What can hang from each mark:
dosuv: matis
matis: dosuv gozuv
peri: doda gozuv
gozuv: feki kidabo matis
kidabo: gozuv
feki: dosuv gozuv
doda: feki peri

Every row comes from one small tree of marks. The marks that hang from a mark follow it in brackets, in alphabetical order. Every link used is in the known rows. Which tree was each row made from?
Known rows:
kidabo[gozuv[matis]]: [-0.339  1.384 -0.036  0.167 -0.924  2.073  0.484 -2.939 -0.576 -0.694
 -1.243 -2.685 -4.349  1.953  0.477  1.342 -3.178  3.684  4.853  0.617
 -2.169  0.008  3.266  1.541]
matis[gozuv[kidabo]]: [-0.413  1.540  0.577 -0.703  0.326  1.049  0.612 -2.652 -0.871 -1.320
 -1.290 -1.964 -3.205 -1.710 -1.267  2.430 -2.882 -1.292 -0.708 -1.818
 -0.999 -0.761 -0.205 -1.309]
matis[dosuv]: [-2.853  1.607 -3.469  1.730 -0.249  1.578 -0.603 -0.564  1.631  2.634
 -1.350 -3.760 -1.192  0.905 -0.761  3.859  0.044  0.258 -1.612 -2.570
  0.787 -1.394 -1.604 -2.296]
kidabo[gozuv[feki matis[dosuv]]]: [-3.636 -2.784 -2.460 -1.092  0.215  2.240 -1.745 -3.359  2.367  0.428
  1.843 -1.086  1.952  5.761  0.347 -1.438 -1.734  6.674  4.105 -0.690
  2.320  2.539  2.208  0.435]
matis[dosuv gozuv[feki kidabo]]: [-3.856 -2.715 -1.997 -2.181  1.656  1.195 -1.601 -3.292  2.133 -0.246
  1.583 -0.203  3.250  2.163 -1.422 -0.424 -1.357  1.973 -1.487 -3.211
  3.458  1.725 -1.145 -2.287]
peri[doda[feki[dosuv]] gozuv[kidabo]]: [ 2.258  1.032  3.155  3.101 -0.334  1.549 -1.125  3.423 -2.715  1.589
  4.027 -0.464  2.214 -1.214  2.150 -1.082  3.212 -3.975 -3.474  2.871
 -0.837  0.538 -0.804  3.305]
gozuv[feki kidabo matis[dosuv]]: [-2.895 -2.126 -2.035 -1.309  1.341  0.271 -0.830 -2.159  0.804 -2.910
  2.215 -1.386  4.059  5.165 -1.078 -1.831 -0.488  3.128 -0.571 -2.325
  4.802  0.338 -0.562  1.923]
gozuv[kidabo]: [-0.333  1.443 -0.106  0.567 -0.263  0.662  1.070 -1.168 -1.618 -2.069
 -0.658 -2.971 -2.310 -0.099 -0.805  2.965 -2.353 -1.733  0.418 -1.660
 -1.807 -2.253 -0.932  1.479]
gozuv[feki[dosuv] kidabo matis]: [ 0.965 -2.927  0.479 -2.501 -0.097 -1.203  0.597  0.111 -0.986 -3.355
 -1.391  2.005  1.912  1.197 -0.388 -2.577  0.294  1.596 -0.410  0.374
  1.414  1.239  0.824  2.906]
kidabo[gozuv[matis[dosuv]]]: [-1.875  0.155 -2.825  1.776 -0.292  3.043 -1.967 -4.454  1.447  1.292
  1.069 -3.863 -1.433  4.220 -0.027  0.905 -1.096  4.984  1.156 -0.328
  1.263  0.744  2.954  0.673]
feki[dosuv gozuv[matis]]: [ 3.466  0.636 -0.117  0.261 -1.304 -1.335  1.456  2.706  0.880  1.055
 -4.752  1.103 -3.198 -3.102 -1.134  0.171  1.683 -1.093 -2.551  1.131
  0.639  1.199  1.300 -0.683]
kidabo[gozuv[feki matis]]: [-2.132 -1.637  0.183 -2.593 -0.616  1.406  0.754 -1.591  0.485 -1.474
 -0.849  0.207 -0.959  3.131  0.844 -1.045 -3.764  5.230  7.815  0.210
 -0.881  1.962  2.754  1.163]
doda[feki[gozuv[kidabo matis]] peri]: [ 4.872 -1.345  2.894  1.799  0.710 -2.943 -1.066 -0.775 -0.444 -5.336
  2.084 -1.023 -2.019  0.338 -0.139 -1.281 -2.703 -1.903 -0.870  0.435
  1.417 -0.442 -1.173  5.039]
kidabo[gozuv[feki[dosuv]]]: [-0.451 -3.552 -0.498 -1.611 -1.495  1.322 -0.599 -0.360  0.972  1.635
 -1.744  2.691 -0.214  0.409  1.016 -0.349 -1.656  3.131  4.828  1.073
 -2.556  3.090  2.045 -0.586]
dosuv[matis[gozuv[feki kidabo]]]: [-2.285 -2.831 -0.509 -1.483  2.250 -1.551  1.644 -2.723  0.715 -0.854
 -0.568  2.505  0.206 -1.241 -1.999 -1.449 -1.713  1.589 -0.165 -1.357
 -1.851  0.122 -0.339 -2.387]
peri[doda[feki] gozuv]: [-0.944  3.523  2.576  2.449 -0.656  2.242  0.796  5.166 -1.715  3.159
  2.345 -2.717 -0.428 -1.090  2.571  1.114  0.898 -3.246  2.008  1.117
 -1.770 -0.937 -1.918  0.185]
doda[peri[gozuv]]: [ 1.584  5.439  0.238  0.241 -1.461  0.021 -1.333  0.107 -0.342  1.503
  0.338 -1.056 -1.504 -1.070  1.987  3.736  0.515 -2.625  2.924  1.012
 -1.501 -3.396 -0.298 -2.383]
peri[gozuv]: [-0.925  6.052  0.521  0.138 -1.503  1.807  0.780  2.147 -0.404  2.979
 -0.783 -1.654 -1.523 -1.405  1.037  2.929  1.204 -2.337  3.780  0.627
 -1.420 -2.141  0.480 -2.776]
peri[doda gozuv]: [-1.435  5.374  0.292  0.986 -1.512  2.759  1.295  3.916 -1.983  3.804
  0.928 -2.589 -0.630 -1.365  1.568  3.325  1.451 -2.974  1.588  0.519
 -2.037 -2.250 -0.844 -2.191]
matis[gozuv[feki kidabo]]: [-2.224 -1.749  0.711 -3.961  0.681  0.295  0.870 -1.645  0.011 -2.061
 -0.888  0.925  0.283 -0.489 -0.860 -0.150 -3.539  0.347  2.459 -2.271
  0.362  0.952 -0.852 -1.537]
dosuv[matis[gozuv[feki]]]: [-3.514 -1.719 -1.356 -1.693  1.404 -1.520  2.432 -0.568  2.017  1.977
 -3.457  2.797 -1.662 -2.283 -1.321 -0.431 -1.336  2.183  1.619 -1.705
 -2.618  0.118 -0.577 -5.653]
dosuv[matis[gozuv[kidabo]]]: [-0.643  0.341 -0.932  1.460  1.712 -0.860  1.516 -3.862 -0.255  0.178
 -1.035 -0.330 -3.316 -2.486 -1.932  0.833 -1.034 -0.123 -2.975 -0.986
 -2.861 -1.869  0.253 -2.035]

Which tree is each row?
[-0.902 -3.077 -2.102  0.152  0.329 -2.712  2.002  1.640  1.372  2.402
 -3.851  4.394 -0.052 -2.498 -0.694 -1.035  2.101  1.406 -0.706  0.277
 -3.165  0.493 -0.425 -2.851]
gozuv[feki[dosuv[matis]]]
[ 1.026 -1.515  1.030  2.763 -0.766  0.221  1.095  4.580 -1.755  1.925
 -1.753 -1.074 -2.506 -2.659  1.302  1.412  0.417 -2.005 -3.136  0.104
 -2.925  0.782 -2.906  1.477]
peri[doda[feki[dosuv]]]
[ 0.197 -3.457 -0.156 -2.201 -1.156  0.706 -0.310 -1.196  0.695 -0.205
 -1.874  2.480 -0.258  1.650  1.111 -2.315 -1.176  5.094  4.161  1.675
 -0.828  3.351  3.510  1.394]
kidabo[gozuv[feki[dosuv] matis]]
[ 2.829  2.523  3.230  2.172 -0.011 -0.479 -2.484 -0.934 -1.437 -2.025
  4.694 -1.380  0.511  0.557  2.290  0.406 -0.376 -3.605  1.566  1.498
 -0.506 -2.329 -0.917  3.088]
doda[feki peri[gozuv[kidabo]]]
[ 1.707 -1.158  2.945  2.570  0.863 -0.217  1.345  2.937 -1.966 -2.977
  2.451 -2.568 -1.044  0.306 -0.435 -1.630 -1.745 -2.524 -2.777  0.067
  0.894  0.640 -2.026  5.271]
peri[doda[feki[gozuv[kidabo matis]]]]
[ 1.799  1.341  0.886  0.101  0.018 -0.671  1.252 -0.184 -0.529 -3.178
 -0.674 -1.619 -2.066  0.133 -1.843  0.177 -1.225 -1.707 -0.844 -0.190
  1.499 -0.540  0.579  2.344]
feki[gozuv[kidabo matis]]
[ 2.025 -0.466 -1.075  0.453 -0.137 -3.337 -1.171  0.888  1.425  3.341
 -0.077  5.897  2.640 -1.859  1.484 -1.255  4.383  0.124 -0.012  2.726
 -2.243 -1.068  0.284 -3.679]
doda[peri[gozuv[feki[dosuv[matis]]]]]
[ 0.871 -0.652 -2.049  1.353  0.243 -1.599  1.427 -0.993  1.149  4.142
 -5.266  2.331 -4.284 -5.303 -1.510  1.022  1.961  0.709 -4.910  0.254
 -3.903 -0.053  0.687 -4.970]
feki[dosuv[matis[gozuv]]]
[-0.739 -4.556 -1.675  0.660  0.063 -0.518  0.244 -1.447  1.603  2.824
 -1.608  4.351 -0.470 -0.289  0.211 -1.749  0.234  4.279  2.414  1.633
 -4.348  2.198  2.608 -1.388]
kidabo[gozuv[feki[dosuv[matis]]]]
[-0.131  2.685  3.351  2.933  0.195  2.354 -0.248  2.853 -2.866  0.339
  5.241 -3.077  1.455  0.266  2.119  0.024  0.354 -4.028  0.278  1.351
 -0.927 -1.178 -1.632  3.226]
peri[doda[feki] gozuv[kidabo]]
[-3.218  2.443  0.795 -1.767 -1.008  2.108  1.509  4.936 -0.954  2.999
  1.540  0.416  2.844  0.029  1.996  0.734  0.681 -1.493  4.592  0.211
 -0.727 -0.453 -1.376 -2.625]
peri[doda gozuv[feki]]
[ 2.433  5.678  0.478 -0.148 -1.284 -0.629 -0.859 -0.500 -0.734 -0.349
  0.035 -1.133 -1.454  0.372  1.875  1.521  0.945 -0.599  2.691  1.834
  0.142 -3.335  1.118 -0.706]
doda[peri[gozuv[matis]]]
[ 0.022 -4.062 -1.235  0.420  1.245 -2.791  1.277 -0.520  0.218 -0.407
 -0.915  3.933  1.856 -1.055 -1.283 -2.014  1.701  0.691 -2.523  0.263
 -2.303  0.028 -0.068  0.055]
gozuv[feki[dosuv[matis]] kidabo]
[ 0.099 -1.839 -0.563 -2.835 -1.001 -1.396  1.567  2.437  0.445 -0.744
 -4.317  2.544  0.263 -0.273  0.098 -1.688  0.791  2.231  1.260  0.248
  0.410  1.274  0.597 -0.110]
gozuv[feki[dosuv] matis]
[ 1.752 -1.678 -1.209  1.897  1.272 -1.400  0.549 -3.101 -0.184  1.255
 -2.307  1.976 -2.465 -4.062 -2.101  0.057  1.764 -0.289 -6.624  0.313
 -2.939 -0.301  0.863 -2.099]
feki[dosuv[matis[gozuv[kidabo]]]]
[-1.267  0.689 -2.291  1.318  0.815  0.881 -1.235 -3.172 -0.085 -2.111
  1.543 -4.373  0.598  3.797 -1.233  0.870  0.342  1.612 -3.620 -1.860
  3.506 -1.632  0.031  2.429]
gozuv[kidabo matis[dosuv]]
[-1.348 -1.015  0.660 -2.838  0.452 -0.561  1.499 -0.666 -1.202 -4.782
 -0.155 -0.233  1.155  2.628 -0.568 -1.583 -2.320  1.597  3.050 -1.309
  1.534 -0.402 -0.052  2.875]
gozuv[feki kidabo matis]
[ 3.298 -1.605 -0.912  3.511  0.758 -2.605  0.836  0.043  0.673  1.267
 -1.277  2.573 -1.477 -3.808 -2.342 -0.471  2.786 -2.548 -6.487  1.300
 -2.019 -0.002  0.355 -0.532]
feki[dosuv[matis] gozuv[kidabo]]
[-2.147  0.405 -2.419  0.430  1.161  1.869 -1.801 -4.339  1.027  0.492
  0.970 -3.026 -0.201  0.635 -1.830  2.171 -0.829  0.214 -4.527 -2.636
  2.246 -0.173 -0.618 -1.812]
matis[dosuv gozuv[kidabo]]
[ 0.555  2.731  3.624  2.097  0.183  1.650  0.136  2.234 -3.452 -1.302
  4.977 -3.300  1.431  1.638  2.010 -2.032  1.006 -2.086 -0.045  1.847
  0.656 -1.212 -0.212  4.732]
peri[doda[feki] gozuv[kidabo matis]]
[ 3.003  0.093  1.055 -1.624 -0.807 -1.389 -2.820 -0.160 -0.479 -0.868
  2.886  3.922  4.488  0.311  1.981 -1.145  2.112 -1.882  0.832  2.051
  0.922 -0.150 -0.011  0.333]
doda[peri[gozuv[feki[dosuv] kidabo]]]
[-0.017  4.971  1.464  0.759 -0.408  2.116  0.796  1.071 -3.523 -0.918
  3.696 -3.034  1.411  1.607  1.102 -0.026  1.591 -1.881 -0.572  1.396
  0.599 -2.576  0.779  2.487]
peri[doda gozuv[kidabo matis]]
[-0.612  1.088 -2.431  1.516 -0.057  0.283 -0.388  0.605  2.631  1.455
 -1.091 -2.346 -0.982  0.855 -1.759  1.097  1.034  0.520 -3.028 -1.569
  3.744  0.390  0.075 -1.765]
feki[gozuv[matis[dosuv]]]
[-2.283  2.903  1.180 -2.435 -0.792  1.475  1.712  4.655 -1.392  1.320
  1.284  0.272  2.810  1.514  1.922 -1.385  1.362  0.349  4.326  0.899
  0.770 -0.386 -0.030 -0.803]
peri[doda gozuv[feki matis]]
[ 4.147 -0.138  0.609  0.830 -0.570 -1.279  0.495  0.674 -0.391 -1.826
 -1.728  0.616 -1.120 -1.868 -1.660 -1.041  1.302 -1.651 -4.186  1.206
  1.547  0.915  1.457  2.396]
feki[dosuv gozuv[kidabo matis]]
[ 6.512 -3.136  2.387  2.932 -0.046 -3.081 -2.439  0.243  0.025 -2.272
  0.825  1.740 -1.107 -2.594  0.198 -0.320 -0.501 -3.999 -4.326  1.314
 -0.268  1.180 -1.904  3.224]
doda[feki[dosuv gozuv[kidabo]] peri]
[ 2.972  3.588  2.723  1.238 -0.588 -1.252 -1.432  0.648 -0.657 -0.992
  1.453 -0.946 -1.237  0.445  2.621 -0.459  0.467 -0.658  3.328  2.032
  0.153 -2.017  0.014  1.757]
doda[feki peri[gozuv[matis]]]
[-0.859  1.565 -1.764 -1.423  0.006 -0.407 -3.220 -0.980  2.127  0.730
  3.113  0.662  4.793  3.901  1.578 -1.250  2.660  2.309  1.991  0.348
  4.779 -0.835  0.107 -1.760]
doda[peri[gozuv[feki matis[dosuv]]]]
[-3.844 -1.061 -2.873 -1.656  0.464  0.237  0.010 -0.097  2.062 -0.149
 -0.888 -0.947  2.209  3.511 -0.664 -0.633  0.076  3.834  1.151 -2.493
  3.664  0.421 -0.650 -0.920]
gozuv[feki matis[dosuv]]
[ 3.296 -0.413  0.411  1.191 -0.690 -0.701  0.165  1.224  0.072 -0.047
 -1.601  0.988 -1.255 -3.016 -1.553  0.971  0.832 -3.599 -4.080  0.619
 -0.269  0.862  0.168  0.705]
feki[dosuv gozuv[kidabo]]
[ 0.248  0.268 -1.685  1.868  0.794  0.324 -1.181 -1.472  1.398 -1.279
  1.579 -2.898  0.836  2.339 -2.270 -0.281  0.734 -0.243 -4.444 -1.107
  4.623  0.082  0.119  1.476]
feki[gozuv[kidabo matis[dosuv]]]
[-0.465 -2.029 -0.146 -3.727 -0.738 -0.187  0.821  1.338  1.589  1.983
 -4.819  3.746 -0.706 -3.308 -0.422  0.080 -0.682  1.314  0.350 -0.870
 -0.670  2.797 -0.142 -4.338]
matis[gozuv[feki[dosuv]]]
[ 4.118 -1.581  2.599  2.448  0.591 -2.290 -1.355 -0.209 -0.015 -3.470
  2.301 -0.770 -1.931 -1.079 -0.164  0.811 -3.217 -3.817 -0.621 -0.327
 -0.197 -0.452 -2.830  3.255]
doda[feki[gozuv[kidabo]] peri]
[-4.641 -1.601 -2.639 -2.615  0.786  1.133 -0.755 -0.923  3.303  2.507
 -1.347  0.232  1.436  0.620 -0.993  0.918 -0.913  2.552  0.233 -3.273
  2.702  2.035 -1.511 -5.449]
matis[dosuv gozuv[feki]]
[-2.405  1.895  1.493 -1.302 -0.181  2.146  0.322  2.899 -2.300  0.219
  4.605 -0.008  4.777  1.536  1.523 -0.548  0.309 -2.237  2.889  0.400
  0.161 -0.750 -1.027  0.457]
peri[doda gozuv[feki kidabo]]
[ 0.155 -3.021  0.418 -3.473  0.186 -0.505 -0.015 -0.784  0.296 -0.714
 -2.024  3.543  1.025 -1.983 -0.905 -1.265 -0.858  0.407 -1.108 -0.626
  0.491  2.499  0.004 -1.241]
matis[gozuv[feki[dosuv] kidabo]]
[ 0.225 -2.646  0.178 -1.947 -0.181 -0.715  0.510  0.589 -0.357 -1.695
 -1.373  2.462  1.950 -0.232 -0.193 -0.654 -0.263 -0.266  0.032 -0.386
 -0.362  1.008 -0.491  1.132]
gozuv[feki[dosuv] kidabo]
